Known rows, with every step that occurs:
w-j: [  4   4   9  -1  -4  13   0  -3   2  -8  -9  -5  -6   8 -12  -5  -7   1
 -12  -1   5   1  10  -2  13]
v-j-k-c: [  1   9   9   0  19 -11  -4  -7 -13   8 -12   3   7   0  -8 -21  -6 -14
  -4   8  22  -6   4  14  11]
w-j-n-c-v: [  1   9  19  -9   7  31  -1  11  -7 -14 -39 -14 -11   6  -3  -6  -2 -11
 -22  -5  -1 -17  -3 -10  10]
w-j-k: [  2  11   8  -8  -1  12  -2  -2  -6  -5 -15  -2  -1   8 -14 -22  -5  -4
 -16   1  17  -1  12   4  12]
g-c-v: [  5   8  13  -4   9  30  -4   8   2 -10 -12  -3   6  15   0   0  -4 -13
 -27  -7  -6 -23   6  -1   4]
j-h: [ -8   5  12   0   2  -4  -4   2  -4   3  14   2   2  16  -6   0  -1  -4
  -9  -1   0 -11  17   1  10]
g-c-v-j-k: [  3  14  11 -11  12  34 -12   3 -14   2 -29 -10   7  13   1 -20  -4 -21
 -39  -3  11 -23  -4  12  10]
v-j-n-c-g: [ -3   2  12  12  16   1  -6  14 -20  -6 -11 -18 -14   8   4  -4  -4 -24
 -20  -8   0  -8 -16  10  10]
j-n: [ -1  -1  10   8   9 -12   2   9  -7  -8  -9  -3 -13   6  -5  -4  -1  -8
  -9   4  -6   1  -1  -1   6]
g-c-v-j: [  5   7  12  -5   8  38 -10   1  -6  -1 -23 -13   4  14   3  -3  -6 -17
 -37  -6   0 -20  -7   5  10]
j-p: [  7   3   1   8  10  -7   2   6  -5  -2   7   2  -3   6  -7  -3  -6 -11
  -2  14   6   2  12  -9   7]
c-d-j-g: [ -2 -10   9  10  -2 -12  -4  14  -8 -16   5  -4 -25   1  -5   1  -8 -21
 -27   6   2  -5 -12   3  10]
k-c-g: [  4  -3   8  13  17 -30   4   8   3 -10  12  13  10  12  -4   2  -5  -9
   4  -8   7  -7   4  -1  -1]
v-j-k-c-n: [  0   7  11   4  23 -33  -2   2 -14   3 -26   1   6  -4  -3 -22  -2 -23
   3  -6  22  -6  -4  15   5]
w-j-g: [  3  -2   7   3   7   8  -3   3  -2 -15 -11  -5 -14   3 -11  -7  -2  -3
 -21   2   0   4  -5  -6  10]
n-c-v: [  5   9  14  -2   6  27   0  10  -3  -8   0  -3   3  11   1   4  -4 -18
 -11 -10  -6 -20   7  -4   6]
g-c: [  1   9  10   4  10  21  -4   3   1  -5   2  -7  -1   7  -6  -3  -8 -11
 -18  -2  -4 -16  15   9   8]
h-j: [  5   2  10   8   6  19  -2   9   0 -12 -20  -6   4  11  -7  -7  -9  -4
 -11   3  -1   6   8   4  10]
d-j: [  3  -3   7  10  -7  11   0   2  -3  -9  12  -2  -8  12  -9  -1 -13 -12
 -40   1   2   2   4   3  11]
k-c: [  4   3  10   8  16 -16   5  -1   3  -3   6  10   7   2  -8  -1  -6  -6
  11   3   5  -8  14   1   5]
v-c-g: [  0   0   7  14  16 -13  -4  11  -3 -13  13   1   7  14  -3   2  -3 -14
 -10   5   4   1  -4   4   4]
p-j-n-c: [ -4  12  13   4  13  20   0  12 -12  -5 -23 -13 -17  -5   1 -15  -9 -29
  -4   5   2  -7   4   6  12]
k-c-v-j: [  8   1  12  -1  15   1  -2  -2  -4   1 -21   3  11   9   0  -2  -4 -11
  -9  -2   9 -12  -8  -3   8]

Rows:
[  1   6  17  -1  13  17   1  17 -10 -10 -19  -8  -7   8   3  -1   0 -20
 -14  -5 -11 -18  -3  -5   6] -> j-n-c-v
[  1   5   9  12   8   5   0  14  -4 -11  19  -4  -1  12   0   3  -6 -19
 -10 -15  -4 -12   7   6   5] -> n-c-g
[  1   4   9   5   1  11  -6  11  -7  -6  -2  -8 -18   2  -6  -4 -16 -25
 -25  17  16 -21  10   2  12] -> g-c-d-j-p
[ -5  11  18 -11   9  34 -16  -1 -10   6 -19 -12   8  21   3  -4  -2 -12
 -38  -5   3 -31   1   5  13] -> g-c-v-j-h
[  8   0   9  -2   1  15  -4   1  -7  -2 -18  -5   3  16   2  -1  -4 -13
 -25  -6   2  -6 -14  -2  10] -> c-v-j
[ -4  14  12  -6   9 -21   0   7  -6   1 -24  10  -1  -8  -3 -27 -11 -29
  26  11  32 -15  12  11   8] -> p-j-k-c-d
[ -5  -6  14   7  -5 -17  -1  14 -11 -13 -14  -7 -28   2  -5  -2  -8 -19
 -21   7   3  -7  -9   3  12] -> c-d-j-n
[  6  -7   7   2  13  10  -8   8 -11  -7 -18  -6  -5  11   4  -2   1 -16
 -33  -2  -4  -1 -27  -4   8] -> c-v-j-g
[ -7   8  14  -7  -4  10  -6  -5  -3   0  -7  -5  -1  16 -12  -6  -3   5
 -15   0   8 -10  17  -4  16] -> w-j-h
[  2   1  12  11  20 -39   7   9   2  -9  -8   8   5  -2  -3  -2  -2 -15
  16 -11   5  -8   7   1   0] -> k-c-n
[  5   7   8  -8   5  12  -7   3 -15   2 -23  -2   6  15   1 -17  -2 -17
 -29  -3  12  -6 -10   5  10] -> c-v-j-k
[ -1  -4  11  14  17   3  -6  18  -7 -21 -10 -13 -17   1  -3  -5  -7 -28
 -52  -8  -4 -10 -12   9   3] -> d-j-g-c-n
[ -2   4   9   4   8   2   1  10  -8  -7 -26  -6 -13   1  -1 -17  -6 -21
  -8   7   5   6  -3   2  10] -> p-j-n
[ -1  -9  12  12  11 -27  -2  10  -4 -14   1   5 -18  -5  -7  -1  -9 -20
 -10  10  10 -12  -8   2   6] -> k-c-d-j-g
[  1   0  12  12  28  11  -9  25  -4 -24 -44 -17  -5   1   0 -11  -3 -20
 -23  -6  -7  -6  -7  10   1] -> h-j-g-c-n
[  1  15   8  -2  17  -5   2   0  -5   1 -18  11   8  -2  -6 -28 -10 -23
   7  10  27  -4  15   9   7] -> p-j-k-c
[ -9  -2  17   8   7 -13  -5  14 -13 -13 -16 -10 -22  -3  -7  -4  -7 -23
 -17  24   9  -6 -12   7  13] -> v-c-d-j-n
[ -4   2  12   4  12  -1  -8  14  -4 -13  -6  -8 -19  -4  -1  -2  -3 -21
  -8   3  -4 -22  -1   9   6] -> j-g-c-d
[ -9  12  17   0   4   4  -1  17 -13  -6 -31 -15 -25 -11   4 -13  -9 -36
  15   5   8 -17   2   9  14] -> p-j-n-c-d
[ -1   8  12   6  14  -1  -2  12   0 -11 -11  -9  -2   2  -1  -4  -4 -20
 -11 -15  -4 -15   8   9   2] -> g-c-n
[ -8   6  18   3   7  -1  -6  10 -20   1 -25 -22 -26  -9   3  -6  -5 -27
   6   3   3 -18  -9  13  17] -> v-j-n-c-d
[ -4  -2  14  10   2   7  -5  15 -12 -15  10 -12 -28  -5  -3   2 -11 -31
 -23   3   0 -16  -5   8  12] -> n-c-d-j-g
[  4  -5   8  12  16  14  -5  15  -4 -19 -25  -6  -6   6  -5  -8  -4  -8
 -19   7  -6  10  -5   2   6] -> h-j-g
[ -8   7  18   3   6  -8   0  16 -12  -7 -13 -13 -24  -6   0  -1  -4 -23
  15   2  -3 -21   4   8  10] -> j-n-c-d
[ -4   5  15   6  -8  14  -2   9  -8  -8  10 -10 -20   0  -4   3 -16 -26
 -15  -1   5 -20   9  11  15] -> n-c-d-j
[  4  -1  16   0  23 -10  -2   4 -10  -3 -39  -1   1   5   2  -7   0 -13
 -12   4   5 -11 -19  -5   6] -> k-c-v-j-n
[ -1   8   7   5  19  27  -9  10  -4 -11 -17  -9 -12  -2  -1 -15  -8 -27
 -27   6   2  -9  -2   8   8] -> p-j-g-c
